Every row comes from one small tree of marks. Brackets hold a mark, then the marks that hang from it, in the order of their numbers. Every link used is in the known rows. Which tree was each row made from?
Known rows:
(K_786 (K_783 K_136)): [-10  -4   9   1  11 -13 -29  10  -9  13   8  20  -1  -3  16 -11  14   7
  -4 -13]
(K_136 (K_783 (K_339 K_786))): [  1  -1  10 -11   0 -21 -34  18   0   4  -4   4  -8  -2  24 -12   1   2
   4   1]
(K_339 K_136 K_783 (K_786 K_99 K_584)): [-16   3   4   1   0 -21 -16  19  -2  27 -16   7  -9   8  25  -9   3   7
  14   4]
(K_339 (K_136 (K_783 K_786))): [ -7  -1  11  -4  -2 -20 -25  16  -4  19  -9   4  -8   4  21 -11   2  10
  13  -3]
(K_783 (K_339 K_786)): [ -5   0   2  -8   2 -13 -33  18   3  10  -4   4   6   3  25  -8   1   0
   4   5]
(K_136 K_339 K_783): [  5   3  18 -15   5 -19 -26  20   1  -9   1  11 -12  -4  15  -8  -1  -1
   3  -3]
(K_136 K_339 (K_783 K_786)): [  1  11  20 -14   4 -20 -27  24   6  -2   7  13 -16   1  12 -13  -3   5
   8   2]
(K_786 (K_783 K_339)): [ -6   1   6  -2  12 -10 -33  13  -5   5   5  19   2  -6  21  -5  13   7
  -9  -6]
(K_339 K_786): [ -6  -4   5 -11   1 -16 -20  13   8  17   2  -3  15  -4  19 -14  11  -2
   9   0]
(K_339 K_136 K_786): [ -8  -9   5  -4   0 -16 -23  16   2  26 -11  -5   6   2  24 -15  10   1
  23  -1]
(K_786 K_99 K_584 (K_783 K_136)): [-20  13  15   8  20 -17 -27  14  -7  14   9  37  -8  -3  11 -10  17  11
 -25  -6]
(K_136 (K_783 K_339)): [  0   1  10 -11  -1 -20 -33  16  -4  -1  -5   7  -8  -2  23  -7  -2   4
  -4  -1]
(K_786 K_584 K_783): [ -9   5   2   2  18 -15 -30   8  -2   6  13  25   1 -13  10  -9  25   8
 -22  -7]
(K_99 K_786): [-18  -8  -5 -12  10 -14 -20   0   2   8  -9   0  19   1  19   2   4  14
  -9  -1]
(K_339 K_136): [ -8  -5   4  -3   0 -13 -21  11  -7  18 -12   4   7   2  21  -5   5   5
   7  -5]
(K_786 K_99 K_584): [-17  16  10  -4  10 -16 -17  13   1   9   2  22   8  -4  10  -3   9   6
 -27   3]
(K_136 K_339): [ -1   4  10 -14   7 -10 -20  18   3  -4   2  12   4  -2  13  -4   1  -2
   0  -2]
(K_136 K_339 (K_783 (K_786 K_99))): [ -3  16  25 -14   6 -21 -24  25   5  -1   6  17 -15   3  13 -11  -5   7
   5   4]
(K_136 (K_783 (K_339 (K_786 K_99 K_584)))): [ -3   5  12  -9   2 -23 -34  19   1   4  -4  10 -10  -1  22 -11   2   3
  -3   3]
(K_339 (K_783 K_136) (K_786 K_584)): [-12  -2  -1  -2  -2 -21 -21  14  -1  20  -3   7 -10   7  21 -15   3   2
   9  -1]
(K_136 K_783): [  0  -1  12 -12  -2 -21 -24  12  -3   2  -1   4  -1  -7  18  -9   4   4
  -3  -6]

Which tree is each row?
[ -9   4   7   5  20 -15 -35  13  -5   5  12  32 -14  -4   9 -13  19   5
 -15  -9] | (K_786 K_584 (K_783 (K_136 K_339)))
[-23  21  12   3   7 -18 -37  23  -2  22   5  29 -18  21  17 -15 -10  14
 -10  10] | (K_783 K_136 K_339 (K_786 K_99 K_584))
[  6   1  18 -16   5 -21 -28  23   7  -3   2   6 -12  -4  16 -14   3  -4
  14   0] | (K_136 (K_339 K_786) K_783)
[-19  10   5   1  -3 -18 -14  17  -6  25 -11  13 -11  13  22  -5  -5  17
   8   3] | (K_339 K_136 (K_783 (K_786 K_99 K_584)))
[ -1   1  12 -10  12 -12 -25  21   7   3   7  12   1  -5  15 -12  11  -3
  10  -2] | (K_136 (K_339 (K_786 K_783)))
[-20  -4  -7   1  23 -16 -37   3  -3   8  -5  20  -2   4  18  -3  10  18
 -18  -3] | (K_99 (K_786 K_584 (K_783 K_136 K_339)))
[-15   8   4  -6   1 -20 -13  17   4  18  -3   9  -1   2  20  -9   4   4
   0   5] | (K_339 K_783 (K_786 K_99 K_584))
[-19  10   6   1   3 -19 -28  14   0  24  11  19  -9  12  10 -19   1  12
  -4   0] | (K_783 K_136 (K_786 K_584))
[-24  18  14   1   5 -20 -24  17   0  26  10  24  -9  14  10 -17  -2  14
  -9   4] | (K_783 K_136 (K_786 K_99 K_584))
[ -9  15  11 -11   5 -14 -15  21   3   2   3  19  -8   6  13  -3  -6   6
   0   4] | (K_136 (K_339 (K_783 (K_786 K_99 K_584))))
[-10  14  16  -9   3 -24 -24  17   3  10   6  14  -8  -1  13 -13   3  12
  -8   3] | (K_136 (K_783 (K_786 K_99 K_584)))
[ -7  -3  11  -6   4 -15 -26  18  -2  11   0  11  -6   8  16 -15  -1  -3
  11  -5] | (K_783 (K_136 (K_339 K_786)))
[-15   5  12   1  15 -19 -27  16   4  21   8  19  -2  -3  15 -18  19   4
  -3  -1] | (K_339 (K_786 K_99 K_584 (K_783 K_136)))
[-20  22  11  -5   6 -17 -18  17   8  19  11  19   5   4   9 -11   4  14
 -14   8] | (K_783 (K_786 K_99 K_584))
[-10  -2   5   0  13 -18 -31  13   4  19   9  14  -2  -5  15 -21  21   2
   1  -4] | (K_339 (K_786 K_584 (K_783 K_136)))
[-10   8   5  -6   7 -15 -32  20   4  10  -3  12   2   3  22  -8   3   1
  -6   8] | (K_783 (K_339 (K_786 K_99 K_584)))
